What can hang from each mark:
vobo: potul
potul: vobo
tife: kuvur potul
sabem: kuvur sagu
sagu: sabem
kuvur: sabem vobo zirago
zirago: kuvur sagu

Every row comes from one small tree of marks. Brackets hold a mark, then the marks that hang from it, in alphabetical order. Every link used is in the known rows. Which tree was each row made from?
In the rows, 128 means zero.
Known rows:
[sagu [sabem kuvur]]: [ 65 150 174 119 124 102 147 147 147 119  87 178 178 154 146  73 135  97
 121  93]
[sabem [kuvur zirago] sagu]: [ 68 162 175 104 142 116 151 144 161 124 122 144 144 113 168  55 135 109
 136  84]
[sagu [sabem [kuvur [vobo potul]]]]: [ 70 137 134 126 120 120 169 144 126 119 108 137 190 207 152 104 111  81
 143 103]
[sabem [kuvur zirago]]: [ 49 163 157 109 155 104 144 151 149 142 123 147 153 138 180  72 142  92
 129 117]
[kuvur [vobo potul] [zirago [sagu sabem]]]: [ 64 155 119 161 126 136 129 165 122 124 106 139 180 148 141 145 148  94
 165  94]
[sagu [sabem [kuvur [vobo potul] zirago]]]: [ 48 154 134 133 136 107 153 151 133 132 112 120 184 174 159  82 127  76
 138 105]
[tife kuvur [potul vobo]]: [118 118 129 139 153 174 188 211 124 121 166 206 109 215 203 114 101 139
 179 136]
[kuvur [sabem sagu] vobo]: [155 115 125 119 137 143 157 154 147  88 121 143 120 148 147 130  88 120
 173 101]
[zirago [kuvur vobo]]: [130 120 147 150 115 127 148 123 132 132 123 145 120 192 164 162 108  96
 156 109]
[sabem kuvur sagu]: [ 89 148 175  98 125 129 167 134 156 111 116 161 149 143 160  72 117 111
 141  85]
[zirago [kuvur sabem [vobo potul]] sagu]: [133 132 106 133 115 135 147 166 106 125 107 105 132 164 125 207 132  95
 188 102]
[zirago [kuvur sabem] sagu]: [127 145 147 126 117 117 122 171 124 126  87 145 119 114 120 176 154 113
 167  92]
[kuvur [zirago sagu]]: [ 67 166 145 137 144 134 118 163 138 133 115 167 150 110 166 134 162 110
 158 107]
[kuvur sabem [vobo potul] zirago]: [104 136  81 116 173 128 146 182 123 131 145 113 138 164 187 139 114  84
 173 133]
[potul vobo]: [121 120 144 137 167 154 159 162 125 119 151 202 139 198 195 107 102 102
 166 125]
[sabem [kuvur vobo]]: [ 88 129 145 124 127 127 168 126 141 112 122 146 157 191 163 114  99  93
 147 125]
[zirago kuvur [sagu sabem]]: [ 98 153 185 157  92 113 115 151 129 128  67 173 152 128 111 155 166 113
 142  64]
[sabem kuvur]: [ 71 148 158  99 137 117 160 144 144 128 117 165 159 167 173  90 124  92
 135 115]
[tife [kuvur [vobo potul] zirago]]: [ 75 127  86 117 157 140 172 178 123 156 167 118 135 183 220 141  98  95
 175 136]
[sabem sagu]: [115 137 162 109 131 148 152 143 152 112 127 181 135 149 179 106 114 118
 154  85]

Write each row's tree:
[107 138 124 148 102 148 152 141 106 135 119 123 144 190 145 199 132  91
 182  99]
[zirago [kuvur [vobo potul]] sagu]
[ 82 150 129 160 134 143 128 146 135 115 122 149 148 139 153 156 135 108
 169 114]
[kuvur vobo [zirago sagu]]
[ 42 175 160 124 135 118 130 154 143 130 103 148 163 111 148 105 165 102
 141 104]
[sabem [kuvur [zirago sagu]]]
[122 127 108 132 185 149 166 243 128 125 163 172  90 157 191 100 119 139
 181 143]
[tife [kuvur sabem zirago] [potul vobo]]
[ 56 159 148 146 125 127 144 137 140 113 112 128 160 136 134 125 140 100
 154 115]
[sabem [kuvur vobo [zirago sagu]]]
[133 131 124 125 155 131 143 161 151  99 127 129 116 116 154 109 101 118
 166 101]
[kuvur [sabem sagu] vobo zirago]
[113 136 167 179  81 122 126 134 127 114  74 155 149 152 101 173 139 111
 153  77]
[zirago [kuvur vobo] [sagu sabem]]
[138 112  93 124 135 150 177 210 130 105 139 155  99 188 171 152  95 139
 182 138]
[tife [kuvur sabem vobo] potul]
[ 94 131 128 145 172 161 171 218 129 134 173 192 102 182 211  95 117 132
 175 138]
[tife [kuvur zirago] [potul vobo]]
[ 96 148  84 132 152 139 135 187 115 122 125 111 149 141 151 168 136  95
 188 122]
[kuvur sabem [vobo potul] [zirago sagu]]
[ 47 163 120 131 131 136 155 150 123 128 127 108 175 160 148 132 140  82
 167 117]
[sabem [kuvur [vobo potul] [zirago sagu]]]
[ 83 133 161 142 112 109 156 130 143 103  93 157 178 182 136  95 108  99
 131 103]
[sagu [sabem [kuvur vobo]]]
[112 118  95 119 167 118 154 192 136 129 142 121 108 130 186 139  92 118
 171 138]
[tife [kuvur sabem vobo zirago]]
[144 128 132 148 110 125 133 155 120 110  93 127 117 138 110 199 127 111
 175 103]
[zirago [kuvur sabem vobo] sagu]
[ 61 147 160 147 133  97 141 137 149 116 100 142 171 146 142  76 123  92
 126 101]
[sagu [sabem [kuvur vobo zirago]]]
[118 148 139 102 166 122 133 178 157 116 122 145 117  90 168  92 127 120
 155  92]
[kuvur [sabem sagu] zirago]
